What can hang from each mark:
j464: j318 j403
j220: j966
j966: j318
j403: j42 j220 j248 j275 j454 j713 j797 j966 j973
j275: j454
j42: j275 j403 j454
j434: j403
j797: j713
j121: j403
j318: j130 j464 j973

(in the rows, 128 means zero)
Known rows, with every way that one mark hangs from another:
{j434 {j403 j220}}: [107 122 160 120 120 128 137 167 131 154 151 125 122 119 123  90  86 175
 128 126 106 100 114 117 117 124 105 102  96 134 148 112 154 118 132 122
 123 133 125 151  95  98 103 123  93]
{j797 j713}: [116 152 122 148 118 128 140 132 117 125 110 141 128 136 127 125 147 120
 110 132 125 117 111 124 130 139 135 137 155 127 157 129 123 124 137 129
 109 119 104 132 107 136  98 120 138]
{j318 j130 j464 j973}: [157  98 118 102  80 122 101 121 171  83 142  87 147 143 117 120  96 123
 111 143 122 109 129  74 102 112 121 133 136 117 136 144 120  82 104 112
 146 145  90 126 167 126 102 177 167]
{j966 {j318 {j464 {j403 j220}}}}: [128 113 126 109  74 117 132 179 120 158 129  77 160 153 121  98  64 147
 107 137 139 158 117 112  94  95  95 112 148 143 145 107 141  85 140  96
 147 171 120 132 138 154 101 127 149]
{j121 {j403 j220 j275 j797}}: [131 205 144  80 111 111 148 193 151 154 182 114 135  92  84 114  58 168
 102 142 136  69 133 168 142 124 140  82  69  89 123  72 136 124 111 126
 125 136 132 148 101 107 112 113 117]
{j42 {j403 j275} j454}: [156 157 147 120 116 149 141 132 111  91 173 114 118 111  91 163 117 151
 145  89 107  58  96 107 138  96 160  80  17  78 158  87 132 122 119 137
 118 140 114 130 143 139 128 139 143]
{j434 {j403 j248 j275 j454 j973}}: [ 64  99 164 189  96 167 121 153 134  76 115 151  97 155  50 170  82  96
 128 113  30  92  64 118 115 112 205 115 113  95 166 148 148  18  83  95
 112 150  68 188 134 100  47 133 142]
{j121 {j403 j220 j248 j454}}: [ 94 138 174 137  80 125 149 190 135 132 154 157 121 112 107 153  83 124
 100 124 111 151  64 117 133 139 155  93 122  92 129 126 120  78  96 121
 139 116 135 147  95  96  91 132 130]
{j464 {j318 j130} {j403 j42 j797}}: [112 177  85 112  61  68 136 134 113 118 118 121 126 182 137 135  42 165
  91 166 135  71 147  97 126 159  72  96 138 106 107  95 102  88  95 105
 132 119 138 140 109  90  63 142 128]
{j220 {j966 {j318 j130 j973}}}: [ 95 103 119 111  81 118 106 128 133  88 124  55 137 147 130 123  86 119
 143 152 142 121  93  94  72  70 108 105 118 185 161 134  95 132 136 150
 178 142 124 124 153 118 152 188 114]
{j318 j130 {j464 j403} j973}: [146 114 127 134  56 111  99 131 178  94 131  74 153 157 114 129  81 129
 109 152 109 109 153  55  79 100 120 134 120 102 151 136 122  81  91  77
 148 137  85 135 164 134  74 173 173]
{j318 j130 {j464 {j403 j797 j966}}}: [138 152 142  83  27  85 115 199 160 146 134  85 157 142  94 106  72 166
  88 154 134 131 183 112  84 114  70 100 142 109 133  81 127  96 106 109
 138 116 139 150 149  97  73 153 163]
{j966 {j318 j973}}: [116  83 123 138 108 102  85 114 145 104 110  89 137 137 135 128 100 114
 138 123 123 135  92 117  96  94 157 117 130 162 138 145  98 106 138 118
 127 152  93 123 151 140 144 155 130]
{j434 {j403 j42}}: [ 85 128 144 145 124 119 119 132 122 115 136 179 119 123 137 114 105 130
 134 129  92  89 119 102 122 142 106  98 112 146 151 147 153 109 128  91
 108 122 116 149 113 107  86 137  95]
{j121 {j403 j275 j713}}: [136 170 130 150 112 141 138 146 145  96 153 172 146 106 109 138 124 119
 124 129  96  86 113 150 123 134 190 120  65  99 162  91 125  99 104 114
 123 128  96 128 113 128 102 135 146]
{j275 j454}: [134 148 136 121 122 159 127 113 135 117 132 128 143 121 114 128 157 121
 151 112 121 133  95 118 129 132 130 113 114 142 137 108 114 148 126 133
  99 138 124 132 126 126 123 120 162]
{j42 {j403 j248 j713 j966} j454}: [134 110 179 129  55 124 146 152 115  88 154 184 112  84 146 165 148 140
 123  80 100 109  49 100 109 112 176 104  65 100 154  82 125  81 126 146
 102 100 106 155 126  81 112 148 171]
{j434 {j403 j248 j797}}: [ 89 105 151 157  99  79 127 143 185 147 124 148 104 138 115 131  71 143
  70 127  92 128 138 105 111 125 132 103 126 127 120 149 130  97  84 106
 105 132 102 185  95  76 108 113 129]
{j318 j130 j973}: [133 117 122 114  94 111 109 113 158  77 134  85 127 148 120 129 115 130
 141 135 112  89 115  85 105 115 138 125 115 128 138 137 111 103 101 134
 144 131  95 132 149 106 111 172 129]
{j966 {j318 j130 {j464 j403}}}: [128 108 119 130  57 101 108 159 141 122 117  74 172 186 109 120  75 124
 118 138 128 159 135  75  69  92  94 112 149 138 159 131 120  66 107  97
 160 175 120 123 160 155 105 170 161]
{j966 {j318 j130 j464}}: [138  99 109 107  82 104 123 144 129 113 121  86 166 170 110 111  85 118
 116 123 138 147 118  97  88 107  95 116 166 155 144 141 119  69 122 141
 162 178 123 106 164 151 144 177 150]
{j318 j130 {j464 {j403 j220}}}: [148 138 123  92  59 119 146 178 134 135 155  86 153 153 101  99  76 160
 116 159 134 105 145  76  99 115  76 124 130 105 143  96 151  89 104  99
 163 143 117 140 142 118  69 148 155]
{j464 {j318 j130} {j403 j248 j797}}: [121 144  98 138  39  68 147 123 148 126 107  96 122 208 130 140  40 160
  59 164 114 110 140  96 114 144 112 118 153 104 109 105  76  75  69 122
 153 125 117 165  94  75  78 125 165]
{j434 {j403 {j275 j454} j797}}: [108 178 147 123 121 136 105 136 166 123 147 111 131 122  72 119 105 156
 128 120  77  79 121 138 128 127 138  74  69 122 149  85 112 122 100 115
  84 154  88 179 110  84 100 110 153]
{j42 {j403 j248 j454}}: [112 103 165 172  87 127 137 154 150 110 123 137 106 104 103 188 106 106
  93 115  98 141  75  88 115 115 170  97  96 103 137 146 122  74 102 129
 127 129 108 145 103  85 111 145 138]
{j403 j248 j275}: [127 143 123 145 114 143 143 103 134 103 114 138 106 137 109 155 104 105
 104 127  99 100 115 138 130 130 179 129 129 120 142 116 134 106 106 112
 132 133  77 171 121 117 108 103 161]
{j42 j275 j454}: [162 118 138 123 125 131 141 124 104  99 143 115 104 138 119 155 150 160
 151  72 104 119 104 130 138 104 188 105  61 103 136  93 146 144 120 129
 101 102 113 135 152 140 149 127 138]
{j966 j318}: [116 106 122 135 122 110 118 134 115 127 113 107 151 145 133 124 112 115
 133 113 134 161  98 134 108 108 126 107 148 158 136 140 109 119 146 133
 138 147 128 116 136 144 150 140 128]
{j966 {j318 j130 {j464 j403} j973}}: [134  85 119 132  46  95  85 142 171  92 112  46 168 179 114 122  61 120
 117 143 117 142 122  61  62  84 119 117 137 136 163 144 104  61 103  85
 155 162  91 125 171 158  92 182 169]
{j464 j318}: [142 128 113 135 107 135 140 102 113 126 116 115 135 165 148 115  98 153
 116 132 118 118 119 141 148 146 108 129 135 123 116 111  85 115 136 138
 133 129 137 119 110 120 119 116 133]
{j403 j275 j454 j713}: [116 134 114 141 112 149 122 152 121  78 121 149 117 122  92 159 146  95
 120 117  76 102  74 158 119 148 212 116 133 100 127 104 126  64 105 116
 113 130  78 139 113  99  85 143 168]
{j318 {j464 j403}}: [138 121 134 140  94 131 115 148 154 138 120 111 150 150 122 120 102 132
  95 146 121 135 161  96 100 114 102 136 131 108 147 131 141 109 115  76
 127 137 125 137 147 161  82 126 170]
{j121 j403}: [123 147 165 141 113 118 127 157 152 129 156 151 154 125 121 134 112 136
 136 132 131 130 122 123 133 119 125 116  82 110 153 123 108 136 117 128
 136 119 151 115 118 143 130 137 112]
{j220 {j966 {j318 j130 j464 j973}}}: [124  78 109  99  60 125 103 132 151  88 127  60 155 149 122 117  67 105
 109 151 147 141 105  90  64  64  85 110 132 176 154 138 109 103 133 137
 172 170 113 114 180 145 140 192 146]
{j121 {j403 j220 j248 j454 j797}}: [ 88 145 161 115  78  88 154 217 157 152 163 148 111 108  92 158  53 135
  73 132 128 143  90 126 136 135 157  77 122  96  98 122 116  72  74 127
 132 126 138 156  87  61  98 123 137]
{j220 j966}: [110 129 130 113 119 153 139 130 117 132 132 119 122 116 134 133 115 125
 116 145 145 135 128 134 111 104  93 123 111 159 144 111 128 169 142 134
 156 120 158 136 126 130 137 135 110]
{j220 {j966 {j318 {j464 {j403 j973}}}}}: [ 91  83 127 151  64 152 116 160 116 125 110  90 153 153  95 136  57 103
 122 160 133 160 108 108  59  45  84 141 137 170 163 127 152  82 138 100
 157 172 143 133 181 193  99 149 141]
{j42 {j403 j454 j973}}: [116  98 166 162 103 152 118 179 118  95 138 127 120 100  68 179 104 108
 146 108 102 105  73  96 112  92 155 117  84  90 142 142 141  44 108 145
 106 149 129 122 136 108  91 163 115]
{j220 {j966 {j318 j464 j973}}}: [122  73 126 116  78 142  90 129 147 111 127  73 153 122 133 120  84 105
 104 150 146 160 109 117  73  63 103 109 132 181 148 138 108 119 151 113
 157 166 123 123 167 158 144 161 155]

Rows:
[115 125 119 130  53 118 126 154 109  82 128 155 146 157  90 152  65 102
 141 162 120  91 129  54  84 115  92 148 146 106 145 143 181  32  97  74
 133 153 114 135 182 145  41 173 147]
{j318 j130 {j464 {j403 j42 j973}}}
[ 85 138 120  89  80  82 154 186 101 135 138 180  71 107 112 159  52 111
  73 139 133 106  75 124 141 165 150  81 189 124  72 118 154  55  97 109
 114 130 114 165 102  43  81 128 143]
{j403 j42 j220 j248 j454 j797}
[150 123  99 121  74 113 120  92 137  82 125  77 138 175 142 117  82 151
 126 146 105  89 108  97 130 139 126 132 121 113 122 124  63  93 114 144
 149 131 106 122 127  97  97 161 133]
{j464 {j318 j130 j973}}
[ 94 138 116 137  77 104 132 137  82  79 144 197 124 140 152 165 140 116
 143 111 116  82  84  83 115 146 158 113  98  96 129 100 140  96 109  78
 107 100 113 137 139 125  66 145 168]
{j464 {j403 {j42 j454} j713}}
[102 147 170 110  58 127 148 175 110 157 127 125 114 126 134 114  99 157
 113 152 116 133 118 129 102 122 111 124 140 124 147  77 139 107 138 102
 138  90 119 182 108  85  62  98 144]
{j464 {j403 j220 j248 j966}}
[136 107 107 137  84 110 155  99  84  62 130 219  78 119 155 185 154 114
 125  68  83  91  57 106 124 144 232 116 100 126 127 109 166  86  99  86
  83  89  64 164 145  97 106 138 168]
{j403 {j42 j275 j454} j248 j713}
[100 165 126  77  91  93 110 160  90 122 125 136 129 109 107 118  77 123
 125 124 128  80 122 189 111 132 123  60 150 151 117  75 127 101 157 134
 114 132 114 150 149  96 116 128 121]
{j403 j42 j275 j797 {j966 j318}}
[152 128 123 147  95 126 123 129 122 112 116 145 127 133 123 143 105 126
 109 118  97 121 166 107 107 114 137 113 112 117 144 110 193 120 121  50
 103 104  94 145 158 153  76 122 144]
{j318 {j464 {j403 {j42 j275}}}}
[ 62  83 140 179  83 119 136 124 123  77 116 252  96 120 125 164 103  84
 121 115  55 104  63  85  94 138 172 159 143 138 149 165 180  20  93  88
  89 128  66 176 125  93  47 148 126]
{j434 {j403 j42 j248 j713 j973}}
[137 116 139 107  72 129 112 153 163 131 144  78 149 122 126 104  72 148
 105 162 124 114 136  92 104  98 113 129 118 105 128 106 146  95 123  64
 130 134  85 149 136 134  66 128 164]
{j318 {j464 {j403 j220}} j973}
[130 113 131 139  62 128 126 166 141  96 120 106 156 166  78 134  71 120
 138 145 107 118 145  70  78  96 110 160 132  97 154 135 159  40  85  96
 137 159 116 133 172 150  66 169 163]
{j318 j130 {j464 {j403 j973}}}
[128 139 120 129  77 140 152 149  86 133 127 102 135 162 116 109  59 167
 132 153 111  95  99 120 126 118 110 150 119  99 128  80 125  57 131 113
 130 140 131 135 110 125  47 110 126]
{j464 j318 {j403 j220 j973}}
[119 165 120 115 116 176 133 108  90  60 140 162 126 104  72 158 121  82
 183 118  95  47  71 118 129 131 164 122 106 132 149  96 163  92 131 113
  82 158  84 149 166 131  65 126 156]
{j403 j42 {j275 j454} j973}
[140 162 111  98 102 183 148 140 100  85 150 149 136  86  71 129 131 111
 167 114  82  63  47 139 122 128 188 143  90 118 143  57 156  63 119 136
  77 161  66 154 134 103  62 123 186]
{j403 j220 {j275 j454} j713 j973}
[105 107 161 132 107 141 134 170 113 133 151 135 123 118  95  99  79 152
 158 124  85 104  97 108 113 104 119 138  93 125 151 131 170  72 127 123
 111 150 116 153 122 106  74 133  94]
{j434 {j403 j220 j973}}
[ 70  79 164 189  91 133 135 129 140 111 113 166 113 144  98 148  85 112
 129 117  62 124  99  93 108 105 156 150 121 131 156 164 153  58  98 106
 106 139  88 174 131 114  84 130 123]
{j434 {j403 j248 j973}}
[104 148 180 117 102 136 137 210 122 134 165 132 135 115 103 130  92 141
 126 129 121 133  83 131 134 132 129  88  89  92 132 110 120  99 115 133
 139 123 154 119  94 102  95 137 110]
{j121 {j403 j220 j454}}
[187 153 148 126 121 125 125 126 166 129 140  85 123  72  82 148 131 178
 113  76 108 100 129 120 116  85 169  66  21 121 144  79 147 160 111 153
  49 137  98 146 118  85 158 113 142]
{j42 {j275 j454} {j403 j797}}
[131  87 157  94  43 126 113 175 104  99 122 100 171 145  88 102  84 113
 153 112 115 150  99 114  72  90  97 129 164 152 164 121 130  28 141 153
 146 166 117 117 196 144 112 188 145]
{j403 {j966 {j318 j130 j464}} j973}
[118 165 158 148 113 154 123 178 142  92 150 128 137 130  75 155 107 118
 129 132  96 109 100 148 138 130 172  87  70  71 155 102 110  99 101 116
 127 128 127 128 118 121  99 140 130]
{j121 {j403 j275 j454}}
[132  96 169 159  84 132 149 132 119  85 158 157 107 110  94 193 107 119
 141  89 102  94  59  72 116  85 175 123  55  88 142 137 146  66  98 143
 109 147 102 141 151 125 117 144 147]
{j42 {j403 j248 j973} j454}
[124 136 159 103  59 128 112 166 103 128 132 154 146 118 134 116 106 128
 127 155 122 120 143 115 102 138  70 111 156 124 148  99 156  94 151  70
 123 104 128 145 160 136  49 129 156]
{j318 {j464 {j403 j42 j966}}}
[104 137 136  77 107 103 138 198 124 152 147 106 105 105  91 128  76 145
  95 132 144 114 105 151 139 142 136  78 141 107  78 107 131  83 111 133
 118 141 140 141  94  67 100 127 131]
{j403 j220 j454 j797}
[135 154 132 107  98 150 128 148 114  96 135 157 130 102 123 116 154 129
 137 129  83  92 108 179 113 141 164 126 117 127 153  60 127 101 148 129
 108 104  88 156 124  95 100 126 164]
{j403 j275 j713 j966}
[135 132 106 145  58 112 111 109 144  87 114  60 144 203 137 124  71 164
 127 167  96  86 121  72 114 126 124 133 109  99 146 105  66  87 102 103
 152 115 102 133 118 114  61 147 151]
{j464 {j318 j130 j973} j403}
[101 131 133  96  88 143 169 145 109 146 142 136  97 105 138 127  85 125
  96 158 143 125  93 134 112 101 103 117 133 161 128 103 153 154 132 137
 168 119 138 166 108  90 125 114 117]
{j403 {j220 j966} j248}
[141 146 150 145 112 161 124 162 135  97 138  97 112  95  68 169 109 122
 120 114  91  82  95 129 131 101 171  76  58  84 156 113 138  90 116 133
 118 144 103 141 114 100 103 144 136]
{j42 {j403 j275 j454}}
[ 96 114 108 109  92 113 123 147 113 113 125  77 140 157 124 120  91 122
 132 151 158 138  98 116  78  85  76 105 133 189 158 119 113 134 132 157
 189 154 154 122 145 129 151 178  99]
{j220 {j966 {j318 j130}}}
[ 72  87 153 173 106 134 105 166 146 105 122 157 122 129 114 139 135 123
 118 104  56 133  70 115 109 147 167 100 118 121 139 135 126  53  96 107
 100 125 102 147  94  79  79 154 138]
{j434 {j403 j454 j713}}
[ 91  94 125 126  96 133  96 122 135 110 117  77 129 128 135 131  92 111
 132 143 145 144  87 122  88  65 120 111 111 181 148 129 101 153 157 129
 152 139 125 129 146 142 154 154 114]
{j220 {j966 {j318 j973}}}
[ 95 136 145 122  50  99 107 175 104 123 113  66 159 173 116 102  94 152
 147 134 116 146 121 114  76  98  89 104 137 142 168  90 103  98 141 132
 157 121 132 139 146 117 103 162 122]
{j464 {j403 {j966 {j318 j130}}}}
[181 111 135 168 111 131 135 130 144 106 122 146 117  77 125 145 150 150
 115  82  83 111 120 116  96  96 202 119  39 126 163 103 167 112 130 134
  81 112  79 128 113 100 135 139 121]
{j42 j275 {j403 j713}}
[117 113 101 135  95 108 128 160 145 111 122 162 117 104 100 146 102 113
 110 125 117 119 111 131 104 128 173 157 139 120  95 122 139  42  93 133
  92 142 102 146 132  96  89 137 148]
{j403 j713 j797 j973}
[ 97 149 187  73  89 101 128 203 129 179 168 116 117  89 119  67  72 203
 117 140 103  99 137 156 118 131  84  69 111 131 131  70 138 109 139 138
 101 116 138 179 104  52  94 115  93]
{j434 {j403 j220 j797 j966}}
[161 192 140 105 112 134 125 137 159 116 153  99 133  78  67 149 108 153
 114 109 112  63 121 121 124 110 154  67  31 110 143  71 124 132 110 148
  76 164 103 156 111  95 123 112 154]
{j42 {j403 {j275 j454} j797}}
[109 148 160 133  97 104 127 180 161 123 151 150 140 103  79 151  65 134
 124 138 131 123 137 126 123 106 132 127  91  96 119 125 129  79  91 137
 103 149 149 126 137 129 112 138 112]
{j121 {j403 j797 j973}}
[141 102 142 141  82 130  88 129 175 111 122  87 148 146 123 126  96 130
 104 149 111 121 148  81  96  97 127 141 121 109 149 129 120  97 111  62
 122 132  87 138 158 155  71 132 179]
{j318 {j464 j403} j973}
[105 179 134 106  80 101 122 170 108 129 108  89 135 131  89 104  96 136
  95 125 116 101 113 189 109 123 135  82 163 137 155  66 111 104 162 155
  94 138  89 156 123 117 113 113 143]
{j403 j275 {j797 j713} {j966 j318}}
[170 106 153 168 108 130 147 116 150 120 109 129 100  93 120 164 116 142
  96  88  83 123 125 107 101  82 195 113  50 129 157 121 168 124 114 125
 103 118  81 157 120 103 148 121 123]
{j42 j275 {j403 j248}}
[101 122  94 121  96  91 132 145 106  96 128 215 107  93 115 158  94 101
 126 137 121  80  94 121 114 151 159 145 151 126  88 131 163  36 106 125
  79 142 104 138 135  88  82 147 138]
{j403 j42 j713 j797 j973}
[107 157 149 155  95 144 123 174 144  81 142 169 142 115  86 165 126 101
 118 124  82 105  74 152 121 144 198  99  83  77 157  99 103  70  97 114
 119 125  97 130 102 108  84 151 160]
{j121 {j403 j275 j454 j713}}
[138 198 132 123  99 132 134 151 175 102 162 156 160  91  78 144 124 131
 111 116 103  85  95 147 127 137 176  98  53 108 142  70  99 105  92 127
  77 140  98 143 103 100 105 123 188]
{j121 {j403 {j275 j454} j713 j797}}
[115 196 185 126  68  98 131 199 147 144 144 144 146 101 106 112 107 163
  96 139 136 125 135 152 115 145 109  97 120 111 159  83 104 130 132 151
  99  94 140 136 104 107  93 121 121]
{j121 {j403 {j797 j713} j966}}
[ 92 115 150 131  37 110 109 182  97 103 105  77 163 166  93 117  87 137
 177 137 108 137  97 105  55  87 101 129 133 142 181  98 127  56 129 144
 146 132 132 139 165 136  91 172 125]
{j464 {j403 {j966 {j318 j130}} j973}}
[154 164 127 116  95 106 144 157 140  85 173 139 112  83  95 170 114 154
 109  93 105  33  98 118 128 109 193  76  16  78 126  78 117  84  95 139
  81 142  93 143 120  95 121 141 170]
{j42 {j403 j275 j713 j797} j454}
[124 102 112  96  79 128 126 147 124 115 134  80 160 156 112 111  73 118
 103 148 155 161 114 107  71  83  59 103 144 179 162 135 130 111 132 145
 186 175 147 113 164 153 155 185 131]
{j220 {j966 {j318 j130 j464}}}
